Known rows, with every step that occurs
letor/kani/feru/paraz: [  2.0  15.3  -0.9  14.0   8.4 -11.5   1.1   0.0  -6.6  -4.6   8.9  12.8
  17.3 -11.1  -9.8  -4.8  20.1]
kani/feru: [-4.7 17.0 -7.3  8.5 11.1 -3.2  5.3  6.7 -4.0  5.3 20.0  5.8 10.4 -3.8
 -2.9 -4.7  6.4]
zilub/dofut/nenu/feru/letor/kani: [ 22.7  30.5  14.3   9.0  28.0  -0.6  -2.2 -18.4 -22.9 -15.8  18.3  -3.6
  40.7  -4.9  -9.1  -8.2   6.9]
nenu/feru/paraz/kani/letor: [ -0.9  32.9   7.0  -0.7   8.6 -30.0   2.3   6.3  -5.3  -3.1  13.2   9.5
  14.1  -7.1 -13.3 -12.8 -57.2]
dofut/nenu/feru/paraz: [ 13.4  34.1   8.5  -0.7  14.7   2.1   2.9  -2.9 -18.7 -19.5  -1.3   1.2
  38.3 -10.1 -16.4  -8.1 -17.1]
zilub/dofut/nenu/feru: [ 15.9  30.2   7.1   1.2  23.6   8.7   2.5 -12.2 -21.0 -11.2  16.2  -5.6
  34.6  -7.8  -9.2  -7.9  -7.4]
feru/letor: [  6.3  23.7  -2.5   5.2   9.1   2.0  -2.8  -0.7 -10.2 -14.9  18.2   3.2
  10.9   1.8 -10.9  -0.7  10.6]
dofut/nenu/feru: [  5.8  39.9   4.8  -1.0  12.4   3.3   4.6  -0.6 -17.5  -6.9   7.3  -2.7
  34.9  -4.5  -6.7  -8.7 -21.3]
paraz/nenu: [ 1.4 28.3 -7.1 -2.8 20.7 20.2  5.8  1.9 -7.9 -5.9 19.1  0.6 19.4 -2.0
 -8.9 -4.0  9.2]
feru/letor/kani/paraz/nenu: [  8.7  15.1   2.9   6.8  24.7   9.8  -2.0   0.7  -3.0  10.1  31.3   6.3
  19.2  -2.3 -16.5  -5.9  13.3]
letor/feru: [ -7.8  35.8 -13.4  16.8   6.8   0.8   8.4  -8.5 -10.2  -5.5  11.0   7.6
  25.0  -8.8  -8.1  -1.6  12.3]
paraz/kani/letor: [ -8.4  35.0  -4.8   0.2   0.2 -22.0   2.3   6.3  -1.5   7.3  20.4   9.6
   2.6   0.5  -9.1  -8.3 -27.8]
nenu/feru: [ -3.5  30.6   0.8  -0.9   7.0   0.1   2.0   3.4 -11.6  -7.5  13.7   1.2
  18.1  -3.9  -2.7  -6.2 -27.7]
paraz/nenu/feru/letor: [  9.5  29.2   5.0  -1.0  33.3  11.2   5.5   3.7 -10.4  -8.2  25.0  -4.9
  29.6   0.3  -5.7  -8.5 -15.9]
zilub/dofut/nenu: [ 17.2  26.6  -0.6   3.6  18.4  14.5   0.7 -14.9 -18.2 -12.8  15.7  -1.3
  25.4  -6.5 -14.6  -3.1  24.0]
paraz/kani: [ -9.5  34.1  -5.2  -5.2  -4.8  -4.7   1.6   0.8  -7.8  -1.4  19.4   9.2
   9.7  -0.2 -10.2  -8.5 -16.3]
zilub/dofut: [  8.1  16.4  -5.3   3.6  13.1  10.9  -3.1 -10.8 -12.6 -13.2  21.4   2.3
   9.5  -4.8 -11.0  -0.7  16.6]
feru/letor/kani/paraz/nenu/dofut: [15.9 20.2  3.5  3.1 28.7  8.4 -0.4  2.4 -5.7 13.0 35.7 -4.3 28.1 -1.2
 -6.4 -5.3 24.4]
nenu/feru/letor: [  5.5  27.8   5.1   2.3  14.5  -3.6  -0.9   1.9 -11.9 -13.0  18.4  -0.6
  20.6   0.2  -4.9  -5.7 -21.5]

Rows
[ -6.9  21.1  -4.1  12.6   7.7 -10.4   3.2   2.5  -6.2   6.9  17.0   9.1
  14.2  -5.0  -0.4  -5.4  17.0]
letor/kani/feru
[  6.3  17.9  -0.6  10.8  28.6   3.7   7.4   1.7  -5.1   0.0  14.6   8.2
  28.1 -11.1 -10.9  -7.4  24.8]
letor/kani/feru/paraz/nenu
[ 17.7  31.7  12.2  -4.1  19.9  -2.6   1.1 -13.5 -20.1 -16.2  14.0   2.9
  37.3 -11.4 -21.5 -14.5 -26.0]
zilub/dofut/nenu/feru/paraz/kani
[ 22.9  16.0  16.9  10.1  28.4  -1.5  -5.6 -14.1 -16.2   4.1  27.8   0.2
  33.6  -8.0 -16.4 -10.0  -4.7]
zilub/dofut/nenu/feru/letor/kani/paraz
[  0.3  33.1   0.3  -4.1  26.1  14.7   8.3   4.5 -10.3  -2.4  19.9  -3.8
  28.3  -2.5  -3.3  -9.0 -23.6]
paraz/nenu/feru
[-13.6  44.1 -11.1  15.1   6.7 -26.4  10.9  -3.9  -2.7  10.0  19.2  12.0
  17.7  -5.9  -9.0  -9.1 -20.2]
paraz/kani/letor/feru
[  7.9  42.7  11.2  -1.8  13.4 -25.0   5.0   2.6 -11.0  -2.6   6.7   5.6
  31.2  -7.9 -17.7 -15.3 -50.5]
dofut/nenu/feru/paraz/kani/letor
[  5.0  32.2 -10.1  13.3  28.5  14.6  12.6  -9.1  -9.8 -12.7   8.7   6.5
  37.6 -15.0 -18.0  -4.2  21.1]
letor/feru/paraz/nenu
[ 12.8  40.8  12.4   7.6  16.3  -6.2   0.7  -6.7 -19.4 -11.7   9.7  -1.4
  40.3  -2.7  -6.4  -9.0  -5.1]
dofut/nenu/feru/letor/kani
[  9.4  14.5   7.2   1.2  33.1   9.7   1.8   7.4  -4.4  11.6  34.3  -1.0
  24.0  -2.6 -12.8 -10.1 -27.7]
kani/paraz/nenu/feru/letor
[  5.7  32.8  -9.7  17.7  33.5  -3.1  13.9  -4.4  -4.0  -4.7   9.6   6.7
  30.8 -13.8 -18.1  -4.1   9.9]
kani/letor/feru/paraz/nenu
[ 7.3 23.7 -0.6 -1.5 21.5 13.2  1.6  3.5 -5.7 18.6 31.6 -2.8 26.9 -4.8
 -4.2 -5.8 16.7]
letor/kani/paraz/nenu/dofut
[  3.5  11.2  -3.5   9.7  12.3  -5.2   2.5   4.7  -5.2  -6.6  11.4   9.8
  13.4  -9.4 -12.3  -4.4  10.7]
kani/feru/paraz
[ 11.8  37.1  -9.3   8.8  33.0  14.9  13.3  -7.5 -12.6 -11.4  14.0  -3.7
  47.2 -13.0  -9.1  -3.4  30.4]
letor/feru/paraz/nenu/dofut
[ -1.4  22.6   6.0   1.8  22.8   7.6   2.2   4.2  -5.1  18.8  26.3   3.8
  26.5  -8.3  -8.0 -11.5 -23.9]
letor/kani/paraz/nenu/feru
[13.9 22.5  0.3  4.8 33.2  2.8  8.1  3.7 -7.8  1.5 19.9 -2.3 36.8 -9.5
 -0.9 -7.0 35.1]
letor/kani/feru/paraz/nenu/dofut
[ 13.2  38.5  -8.5  13.3  38.3  -3.6  14.5  -2.5  -6.9  -2.3  15.0  -3.8
  40.1 -12.0  -8.2  -3.8  19.7]
kani/letor/feru/paraz/nenu/dofut
[15.0 18.7 -3.3  1.7 36.3  9.6  9.8  8.9 -6.5  0.3 23.9 -5.5 33.6 -7.8
 -3.2 -6.2 25.0]
kani/feru/paraz/nenu/dofut
[-11.7  24.3  -5.6   3.7   5.5 -12.7   6.5   7.5  -2.2  13.8  26.6   9.9
  10.5  -1.7  -4.3 -11.5 -14.2]
paraz/kani/feru
[ 17.8  28.4  -2.8  -6.3  27.2  19.2   5.1   1.5 -11.7 -13.7  16.3  -5.9
  32.6  -6.1  -9.4  -2.7  23.0]
feru/paraz/nenu/dofut
